What can hang from each mark
sebep: regitat
bovun: neboza regitat
segaf: biko mone
dake: regitat
neboza: bovun
mone: segaf
biko: segaf
regitat: bovun dake mone sebep

Known rows, with every way that one mark hangs from another
dake(regitat): [ 0.80 -2.07  0.82 -1.31 -0.87 -1.04  1.15 -0.34  1.01 -0.53  2.89 -0.20
  1.08 -1.99  0.46 -0.65  0.63 -0.37 -0.17 -1.11  0.58 -1.63]
sebep(regitat(bovun(neboza) dake)): [-0.05  0.13 -0.59 -0.01  0.31 -0.25 -0.35  0.92 -0.42  0.10 -0.07  0.10
 -1.97 -0.89 -0.46  0.22 -0.16 -0.01 -0.63 -2.52  0.31  1.44]
mone(segaf): [-0.04 -0.41  0.68 -1.07  1.14  0.15  1.50 -0.01 -0.75 -0.66  2.95  0.08
  0.72 -1.51 -0.02  0.07 -0.35 -0.94 -0.99 -3.24  0.01 -0.80]
regitat(sebep): [-0.37 -0.90 -0.24  0.23 -1.68 -0.41  0.46  1.10 -0.30 -0.98  0.71 -0.17
 -1.29 -1.97  0.54 -0.52 -0.22 -0.61 -0.64 -1.98 -0.46 -1.60]
biko(segaf(mone)): [-0.15  1.52  0.26 -1.49  1.34  1.53  2.19 -0.35  0.48 -0.47  4.01 -0.71
 -0.33 -1.68  0.05  0.83  0.65 -1.36 -0.49 -0.23 -0.35 -1.25]
sebep(regitat): [ 0.19 -1.52 -0.48 -1.17  0.70 -0.52  1.10  0.66  0.22 -1.27  3.15 -0.18
 -0.78 -3.79 -0.13 -1.25  0.04 -1.01 -0.99 -2.78  0.52 -1.47]
mone(segaf(biko)): [ 0.08  0.58 -0.60 -0.72 -0.41  0.37  2.35  0.39 -0.72 -0.67  2.12  0.21
  1.89 -1.15 -0.65  0.33 -0.14 -0.44 -1.03 -3.82  0.48 -0.90]
segaf(mone): [ 0.13  1.42 -2.12 -1.42  0.82  1.42  1.52 -0.42 -0.05 -0.51  2.27 -0.32
 -0.01 -2.31  0.31  0.19  0.47 -0.83 -0.49 -2.26  0.75 -1.19]
bovun(neboza regitat): [ 1.35  0.42 -1.29 -1.74  0.34 -1.68  1.39  0.21  1.43  0.33  0.30  0.46
 -0.40  1.62  0.21 -1.91  0.61 -0.01 -0.17 -5.90  0.35 -1.20]
sebep(regitat(bovun dake mone(segaf))): [-0.75 -0.03  0.94  0.81  1.85  1.30 -0.97 -0.18 -1.31 -0.19  0.67 -0.03
  0.08 -1.14 -0.33  0.87 -0.65 -0.21 -0.21  2.05 -0.10  1.63]
regitat(bovun mone): [-0.21  0.20  0.26 -0.09  0.04 -0.15 -0.93 -0.25 -0.28 -0.34 -0.81 -0.29
  0.27 -1.20 -0.45  1.46 -0.31  0.13  0.59  4.23 -0.25  0.15]
neboza(bovun(regitat(mone))): [ 0.31  0.35 -0.77 -0.54  0.13  0.06  0.38 -0.92  0.68  0.53  1.06 -0.12
  0.44  1.47 -0.51 -1.15  0.18  0.07  0.43  1.69  0.03 -0.63]
sebep(regitat(bovun mone)): [-0.08 -1.17  0.03 -0.06  1.02 -0.24 -0.66  0.16 -0.19 -0.92  0.89 -0.25
 -0.33 -2.68 -0.32  0.14 -0.22 -0.33  0.12  2.46  0.16  0.10]
neboza(bovun(regitat(sebep))): [ 0.32 -0.63 -1.06  0.15 -1.48 -0.45  0.93  0.22  0.14  0.00  1.51 -0.03
 -1.20  1.16  0.18 -1.70  0.04 -0.21 -0.08 -2.12 -0.34 -0.86]
dake(regitat(bovun(neboza) mone sebep)): [ 0.41 -2.05  1.12  1.15 -1.11 -1.31 -1.08  0.02  0.60  0.14 -1.90 -0.02
  0.02  1.27  0.85  0.32  0.38  0.74  0.83  1.86 -0.11  0.75]
segaf(biko): [ 0.22  1.00 -1.63 -0.83 -2.09 -0.11  1.98  0.70  0.11 -0.69  0.91 -0.04
  1.07 -2.08 -1.05  0.14  0.22 -0.15 -0.66 -2.39  0.69 -1.68]
segaf(biko mone): [ 0.35  2.50 -3.48 -0.94 -0.87  1.72  2.48 -0.04 -0.05 -0.49  1.46 -0.16
  1.32 -2.02 -0.41  0.42  0.68 -0.32 -0.54 -3.05  1.26 -1.28]
sebep(regitat(dake mone)): [-0.87  0.27 -0.07  0.07  0.79  1.13 -0.79 -0.02 -0.05 -0.17  0.46 -0.24
 -0.22 -2.12 -0.48 -0.65 -0.20 -0.36 -0.41  2.25  0.32 -0.39]
bovun(neboza): [ 0.35  0.32 -0.56 -1.30  0.13 -1.16  1.00  0.62  0.56  0.06 -0.01  0.13
 -0.93 -0.18 -0.36 -0.42  0.23 -0.26 -0.76 -4.15  0.41 -0.70]
dake(regitat(mone(segaf) sebep)): [-0.06 -2.58  2.05  0.78 -0.01 -0.09  0.00 -0.57  0.16 -0.54  1.16 -0.06
  1.71 -0.09  1.18 -0.52  0.13 -0.19  0.15  1.24 -0.19 -0.70]

Rows
[ 0.04  0.64 -0.08 -0.10  0.48 -0.73 -0.97  0.00  0.08  0.33 -2.35  0.03
 -0.34  0.82 -0.58  1.17 -0.08  0.51  0.48  2.14  0.01  0.94] | regitat(bovun(neboza) mone)
[-0.74  1.90  0.92  0.75  1.33  0.97 -1.37 -0.36 -1.11  1.16 -2.61  0.30
  0.22  2.56 -0.59  1.93 -0.61  0.60  0.16  1.91 -0.35  2.60] | regitat(bovun(neboza) dake mone(segaf))
[ 0.11  2.40 -0.69  0.02 -0.07  1.48  0.75 -0.78  0.04  0.70 -0.25  0.39
  2.48  2.02 -0.42 -0.62  0.02  0.41  0.24 -0.27  0.12 -0.39] | bovun(regitat(dake mone(segaf(biko))))
[ 0.02 -2.36  1.26  0.63 -1.29 -0.49 -0.44 -0.28  0.76 -0.47  0.25 -0.28
  1.01 -0.78  0.96 -0.67  0.42  0.02  0.42  2.40 -0.02 -1.34] | dake(regitat(mone sebep))
[-1.06  1.38  0.07  2.04 -1.19  0.57 -2.32  0.67 -0.81  0.86 -4.76  0.07
 -1.77  2.13 -0.03  1.28 -0.51  0.92  0.47  2.96 -0.82  1.98] | regitat(bovun(neboza) dake mone sebep)
[ 0.47 -2.06  1.97 -0.04  0.76 -0.32 -0.15 -1.11 -0.05 -0.23  1.40 -0.08
  2.28 -0.17  0.48  1.07  0.09  0.16  0.63  2.95  0.10  0.58] | dake(regitat(bovun mone(segaf)))
[-0.69  2.08 -0.01  0.55  0.00  0.64 -1.78 -0.08 -0.40  1.14 -3.66  0.06
 -0.65  1.74 -0.75  1.71 -0.29  0.84  0.44  3.30 -0.24  1.94] | regitat(bovun(neboza) dake mone)
[-0.22  0.53 -0.88  0.76 -1.91  0.60  0.28  0.13 -0.26  0.68  0.57 -0.04
 -1.56  1.80 -0.01 -1.23 -0.12  0.02 -0.12 -1.15 -0.49 -0.08] | neboza(bovun(regitat(dake sebep)))
[ 0.70  1.94 -1.13 -1.05 -0.13 -0.49  0.67  0.12  0.99  1.10 -0.75  0.48
 -0.73  2.41  0.03 -1.50  0.40  0.32 -0.20 -4.91  0.18 -0.34] | bovun(neboza regitat(dake))
[ 0.77 -1.40  1.00 -0.17 -0.08 -1.34 -0.59 -0.62  1.04  0.40 -0.90 -0.04
  1.08  0.92  0.21  0.64  0.56  0.71  0.78  2.17  0.41  0.67] | dake(regitat(bovun(neboza) mone))
[ 0.54 -1.17 -0.60 -0.67  0.77 -1.44  0.41  1.00  0.06 -0.65  1.04  0.07
 -1.82 -1.75 -0.21 -0.22  0.02 -0.33 -0.57 -3.65  0.46  0.60] | sebep(regitat(bovun(neboza)))
[-0.85  0.55  0.01  1.51 -2.47  0.62 -1.07  1.10 -1.48 -0.11 -1.34 -0.15
 -2.09 -0.77  0.27  1.33 -0.69  0.13 -0.08  0.74 -0.94  0.87] | regitat(bovun dake sebep)
[-1.50  1.12  0.37  1.51 -1.43  1.47 -1.54  0.29 -0.64  0.24 -2.40 -0.23
 -0.66 -0.17  0.12  0.16 -0.45  0.10  0.01  3.78 -0.69 -0.35] | regitat(dake mone sebep)
[-0.65 -0.81  1.15  1.62  0.18  0.34 -1.04  0.24 -1.49 -0.63 -0.86 -0.02
  0.00  0.04  0.52  1.29 -0.84 -0.05  0.28  2.60 -0.98  0.87] | regitat(bovun mone(segaf) sebep)
[-0.51  0.54 -0.18  0.53  0.98  0.30 -1.47  0.31 -0.27  0.43 -1.71  0.03
 -1.16 -0.07 -0.64  0.40 -0.18  0.30 -0.03  1.50  0.25  1.71] | sebep(regitat(bovun(neboza) dake mone))
[ 0.07  1.18 -0.98 -0.51 -0.92  0.64  0.76 -0.43  0.10  0.94  1.47 -0.04
 -0.69  1.54 -0.67 -0.97  0.01  0.04 -0.10 -0.81 -0.03 -0.10] | neboza(bovun(regitat(dake)))
[ 0.54 -1.80  1.21 -0.18 -0.46 -0.75 -0.56 -0.82  0.60 -0.23  0.49 -0.30
  1.54 -0.97  0.30  0.84  0.34  0.34  0.91  4.17  0.21 -0.08] | dake(regitat(bovun mone))
[ 0.10 -2.74  2.17  1.34 -0.33 -0.29 -0.66 -0.45 -0.45 -0.48  0.44 -0.08
  1.34  0.23  1.18  0.72 -0.10  0.19  0.63  2.64 -0.41  0.67] | dake(regitat(bovun mone(segaf) sebep))
[ 0.20  1.96  0.08 -0.24  1.74  0.50 -0.04 -0.78  0.49  1.35 -1.44  0.62
  0.89  3.98  0.05 -1.05  0.11  0.42  0.11 -2.16  0.00  0.49] | bovun(neboza regitat(dake mone(segaf)))
[-0.02  1.50  0.35 -0.23  1.20  1.23  0.03 -1.03  0.05  0.62  0.32  0.28
  1.50  1.74  0.16 -0.82 -0.08  0.03  0.27  0.21 -0.27 -0.39] | bovun(regitat(dake mone(segaf)))
[ 0.30 -1.98  1.92 -0.54  1.09 -0.07  0.49 -1.19  0.58 -0.23  2.26 -0.08
  2.79 -0.40  0.56 -0.14  0.33 -0.23  0.12  1.62  0.39 -0.69] | dake(regitat(mone(segaf)))
[-0.57 -0.60  0.35  1.40 -1.19 -0.05 -1.46  0.49 -0.78 -0.57 -1.93 -0.25
 -0.81 -0.75  0.31  1.05 -0.49  0.18  0.63  3.93 -0.87  0.16] | regitat(bovun mone sebep)
[ 0.05 -1.09  0.52  0.12  2.77 -0.45 -0.31  0.09 -0.41 -0.36  0.33  0.25
 -0.16 -0.13 -0.18  0.18 -0.26 -0.18 -0.25 -0.69  0.28  1.49] | sebep(regitat(bovun(neboza) mone(segaf)))
[ 0.95  0.85 -0.95 -1.11  1.01 -1.16  0.33 -0.43  1.59  0.64 -1.31  0.38
  0.41  2.36  0.04 -1.80  0.58  0.36  0.42 -2.14  0.24 -1.00] | bovun(neboza regitat(mone))
[-0.08  1.57 -0.71  0.85 -0.61  0.10 -0.87  0.14  0.80  1.09 -3.43  0.42
 -0.88  3.55  0.55 -1.65  0.23  0.70  0.41 -1.28 -0.45 -0.07] | bovun(neboza regitat(dake mone sebep))
[ 0.14 -0.78 -0.40 -0.05  1.39 -0.79 -0.69  0.35  0.17 -0.37 -0.57  0.01
 -0.86 -0.93 -0.41 -0.02  0.02  0.04 -0.01  0.21  0.41  0.86] | sebep(regitat(bovun(neboza) mone))
[ 0.07 -0.57 -0.32  0.75 -1.38 -1.39 -0.29  1.43 -0.57 -0.32 -1.73  0.14
 -2.31  0.31  0.39  0.64 -0.24  0.17 -0.18 -2.63 -0.50  0.68] | regitat(bovun(neboza) sebep)
